Known rows, with every way that one mark hangs from another
datoz(fonos moko(lutopo zove)): [ 1.27 -2.63  0.43 -1.98 -3.25  2.38  0.04  2.21 -0.20  0.75 -1.03  1.51
 -4.54  0.21  1.64  0.66  2.50  0.99  0.52 -0.16]
gako(lebi(fonos lutopo moko(zove))): [ 2.36  2.84  0.43 -1.25 -4.46  2.65 -0.51 -1.19  1.23 -1.38 -1.34  2.26
 -1.62 -0.43  0.09  1.19 -1.32  3.18 -0.08  0.64]
fonos(lutopo(datoz moko(zove))): [-0.64 -1.92 -0.43 -5.72  2.00 -1.33  1.21 -0.76 -0.83  0.18 -0.55 -2.72
 -0.84  1.74 -0.54  2.97  0.91 -0.35 -1.05 -1.08]
lutopo(datoz(fonos)): [ 1.09 -2.15  0.24 -4.86 -1.95 -0.11  0.36 -0.29 -2.44  1.33 -1.03 -1.67
 -2.45  1.79  0.13  0.19  2.75 -0.21 -1.85  1.70]
zove(moko(lebi(lutopo(datoz)))): [-0.56 -0.31 -0.34 -1.83 -2.51  1.65  2.86 -0.73  0.24 -0.30  1.58 -2.38
 -1.85  1.39 -1.12  1.12  1.60 -0.34  0.21  1.47]
fonos(lutopo): [-0.70 -0.18  0.55 -4.14 -0.50  0.01  0.44 -0.15  0.19  0.63  1.31 -2.73
 -0.73  2.24  1.67  0.18  1.15 -1.45 -0.09 -2.54]
gako(lebi(moko(lutopo))): [ 1.56  0.74  0.44 -1.42 -5.60  1.41  0.24  1.84  1.34 -1.70  1.35  0.94
 -1.56  0.78 -1.53 -1.64  0.01  2.52  0.51 -2.08]
gako(lebi(datoz moko(zove))): [ 1.82  1.70  1.75 -0.73 -4.36  0.04 -0.05  0.76  0.99 -1.57  0.13 -0.21
  1.13 -0.33  0.61 -2.15  0.02  3.25 -0.83 -0.51]
gako(lebi(datoz fonos lutopo moko)): [ 3.38  4.40  0.07 -1.95 -5.52  2.30 -1.91 -1.86  1.06 -1.09 -0.64  3.59
  1.69 -0.16 -0.97 -1.21 -0.77  3.21 -1.30  0.67]
lebi(datoz(moko)): [-0.34 -0.02  0.54 -3.03 -3.26 -0.51  0.03  0.16  0.04 -0.21  1.13  0.49
  1.60 -0.09  0.92 -3.77  1.94  0.28 -2.00 -0.94]
gako(lebi(datoz(moko) fonos lutopo)): [ 1.79  2.60  0.26 -3.39 -4.49  1.30 -1.74 -1.74  0.62 -1.74  0.16  3.28
  1.45 -0.50 -0.05 -1.64 -0.19  2.38 -2.02 -0.08]
gako(lebi(datoz(moko))): [ 0.20  0.55  1.62 -3.34 -4.21 -1.09 -0.23  0.70  0.34 -2.05  1.65  0.10
  1.79 -0.65  0.56 -3.79  0.87  2.03 -1.70 -2.10]
moko(fonos lebi zove): [-1.00 -1.79  2.50  2.10 -0.31  0.84  2.07  1.31  1.19  1.39  1.55 -3.08
 -3.96  1.81  1.03  0.62  0.95 -0.07  2.02 -0.15]
lutopo(datoz(fonos) moko(lebi)): [ 0.64 -1.94  0.22 -5.10 -0.52  0.41  1.59 -0.52 -1.50  1.62 -0.51 -1.60
 -1.92  0.55 -1.35  2.11  3.15  0.33 -1.13  0.65]
datoz(fonos moko(lutopo)): [ 1.11 -1.92  0.23 -3.26 -4.21  2.22 -0.33  1.87 -0.45  0.95 -0.21  2.15
 -3.61  0.20  0.76 -0.74  2.97  0.43  0.21 -0.95]
gako(lebi(moko)): [ 0.64  1.30  1.59 -2.49 -5.08 -0.01  0.66  0.97  0.64 -1.63  0.97 -0.40
 -0.36 -0.54  0.00 -2.23  0.10  2.18 -0.12 -2.05]
fonos(lutopo(datoz moko)): [-0.72 -1.23 -0.72 -6.94  1.13 -1.46  0.86 -1.08 -1.06  0.32  0.19 -2.08
  0.00  1.75 -1.46  1.76  1.20 -0.84 -1.38 -1.72]
zove(moko(lebi(datoz))): [-0.11 -0.29  1.26  0.05 -2.78  0.79  2.46  0.77  1.68  1.08  2.33 -2.42
  0.08  0.72  0.68 -1.52  2.36 -0.41  0.19  0.19]
moko(fonos lebi(datoz) lutopo zove): [ 1.19 -1.37  0.98  3.91 -1.24  2.26  0.43  2.09  2.14  1.57  2.14 -0.81
 -2.91  3.78 -0.94  0.14  1.19  0.95  1.88  0.75]
zove(moko(fonos lebi lutopo(datoz))): [-0.39 -3.15  0.83  1.46 -2.18  1.39  2.51  1.89  0.49  1.19  2.22 -1.09
 -4.41  2.95 -3.46  0.40  1.91 -0.26  2.34  1.09]
lebi(lutopo(moko)): [ 0.87  1.81 -2.64 -6.44 -1.68  0.47  0.83 -0.54  0.95  0.22  0.43 -0.19
 -0.42  0.13 -0.25  0.04 -0.13 -0.14 -1.99 -0.80]
moko(fonos lutopo(datoz) zove): [ 0.67 -3.56 -0.38  0.26 -0.79  0.35  0.63  1.81 -0.27  0.85  0.36 -0.79
 -5.00  4.06 -2.42  0.81  0.58  0.39  0.56  1.77]

Rows
[ 0.90  0.84 -1.44 -4.01 -0.40  0.07  0.64  0.32  1.05  1.07 -0.42  0.09
 -2.15  0.13 -0.13  0.86 -0.99  0.28 -0.41  0.07]  lebi(lutopo(moko(fonos zove)))
[ 2.12  2.65 -1.77 -4.54 -1.38 -0.25 -0.92 -0.41  0.90  1.40  0.33  1.61
  1.38  0.54 -1.18 -1.69 -0.34  0.39 -1.89  0.31]  lebi(datoz lutopo(moko(fonos)))
[ 0.52 -2.07  0.15 -0.06 -3.13  0.56  1.61  3.22  1.54  1.98  1.58  0.21
 -4.20  1.74 -1.29 -1.58  0.82 -0.78  1.85 -0.05]  zove(moko(fonos lutopo))
[ 0.88  2.39  0.87 -2.99 -4.16 -0.21 -1.34 -0.04  0.11 -1.94  1.21  2.00
  1.29 -0.51 -0.45 -3.19 -0.44  2.36 -0.86 -1.02]  gako(lebi(datoz(moko(fonos)) lutopo))
[ 0.14 -2.06  0.01  1.76 -1.56  3.12  2.05  1.82  2.32  0.16  2.38 -2.61
 -4.21  3.32  0.10  1.93  1.54  0.35  1.28 -0.22]  moko(lebi lutopo zove)
[ 0.06 -1.54  0.28 -3.11  0.18 -1.57  1.54  1.75  0.92  1.92 -0.23 -1.02
 -2.69 -0.12  0.16 -0.20 -0.02 -0.01 -0.11 -0.74]  lutopo(moko(fonos zove))
[-0.23  0.61  2.86 -2.59 -2.51 -1.29 -1.22  0.54 -0.12 -1.37  1.53  0.45
  1.47 -0.05  0.24 -2.76  0.54  1.61  0.22 -3.03]  gako(lebi(datoz(moko(fonos(lutopo)))))
[-0.37 -0.77  0.65  0.65 -0.16  1.63  1.40 -0.81 -0.29  0.20  0.79 -2.33
 -3.51  2.79 -1.08  2.35  0.39  0.63  1.08  2.08]  moko(fonos lebi(lutopo(datoz)) zove)
[-0.48  0.34  0.97  0.12 -2.50  1.65  2.29  0.68  1.38  1.29  1.95 -1.23
 -2.87  0.66 -0.38 -0.11  0.69 -0.64  2.27  0.43]  zove(moko(fonos lebi(lutopo)))
[-0.30 -0.91  1.69 -0.54 -1.99 -0.86 -0.02  1.04  0.10  0.50  0.38  0.63
 -0.16  0.03  1.05 -2.91  1.12  0.77 -0.52 -0.14]  lebi(datoz(moko(fonos zove)))
[-1.66 -2.35  2.73  0.87  1.82  0.51  1.41 -0.38 -0.68  0.85  1.03 -3.84
 -3.29  3.46 -0.34  3.05  1.29 -0.20  2.34 -0.12]  moko(fonos(lutopo(datoz)) lebi zove)
[ 1.40 -1.97 -0.76 -7.18 -0.88 -1.01  0.81 -0.13 -1.98  1.77 -1.67 -0.60
 -1.65  0.25 -1.05  0.93  2.49  0.13 -2.43  0.82]  lutopo(datoz(fonos) moko)
[ 1.31 -2.53 -0.11 -1.00 -2.34  2.99  0.78  0.52 -0.71  0.99  1.12 -1.32
 -4.05  3.74 -1.92  2.15  3.31  0.34  0.45  1.18]  moko(lebi lutopo(datoz(fonos)))
[-1.52 -0.52  2.67  0.03  0.27  0.87  0.90  0.26  0.52  1.49  2.43 -2.81
 -2.26  2.65  0.43  0.78  1.37 -1.04  2.71 -2.45]  moko(fonos(lutopo) lebi)
[ 1.92  2.52  1.02 -1.13 -2.64  2.11 -1.68 -2.10  0.51  1.50 -0.95  2.65
  1.76  1.29  0.06 -0.36  1.10  0.71 -0.12 -0.19]  lebi(datoz fonos(lutopo) moko)
[ 0.80  0.45  1.01 -5.16 -0.98 -0.19 -0.40 -0.53  0.93  0.04  0.18  0.11
 -0.45  0.27  0.01  1.19 -0.19  0.74 -0.49 -2.84]  gako(lebi(fonos(lutopo(moko))))
[ 1.65  2.54 -0.44 -0.49 -2.45  3.48 -0.40 -2.53  1.51  0.98  1.06  0.57
  0.35  2.27  0.13  0.61  1.11  0.34 -1.03  1.51]  moko(lebi(datoz fonos lutopo))
[ 0.75 -0.12 -2.66 -6.04 -0.23 -0.07  1.18 -1.31 -0.40 -0.45 -0.85 -1.05
 -1.22  1.05 -1.42  2.12 -0.14  0.67 -2.49  1.46]  lebi(lutopo(datoz moko(zove)))
[ 1.91  1.30 -1.12 -1.54 -2.97  3.04 -0.15 -2.91 -0.65 -0.16 -2.69  2.48
 -2.12  1.23 -1.54  2.53 -0.15  1.88 -0.87  3.56]  lebi(fonos lutopo(datoz) moko(zove))
[-0.58 -0.60  2.12 -1.01 -0.65 -0.61 -0.64  0.38 -0.14  0.46  0.40  0.25
  0.34  0.62  1.28 -1.60  1.11  0.50  0.32 -1.26]  lebi(datoz(moko(fonos(lutopo) zove)))
[ 2.26  2.13  2.37 -0.46 -2.80  1.36 -1.53 -1.10  1.03 -0.60 -1.02  1.47
  1.02  0.45  0.56  0.52 -0.19  2.91  0.15 -0.67]  gako(lebi(datoz fonos(lutopo) moko(zove)))
[-1.34 -2.74  1.71  2.36 -2.04  2.24  1.44  2.21  1.25  0.00  1.91  0.39
 -4.62  1.38 -0.68  0.17  1.43  0.89  2.85 -1.20]  datoz(moko(fonos lebi lutopo zove))
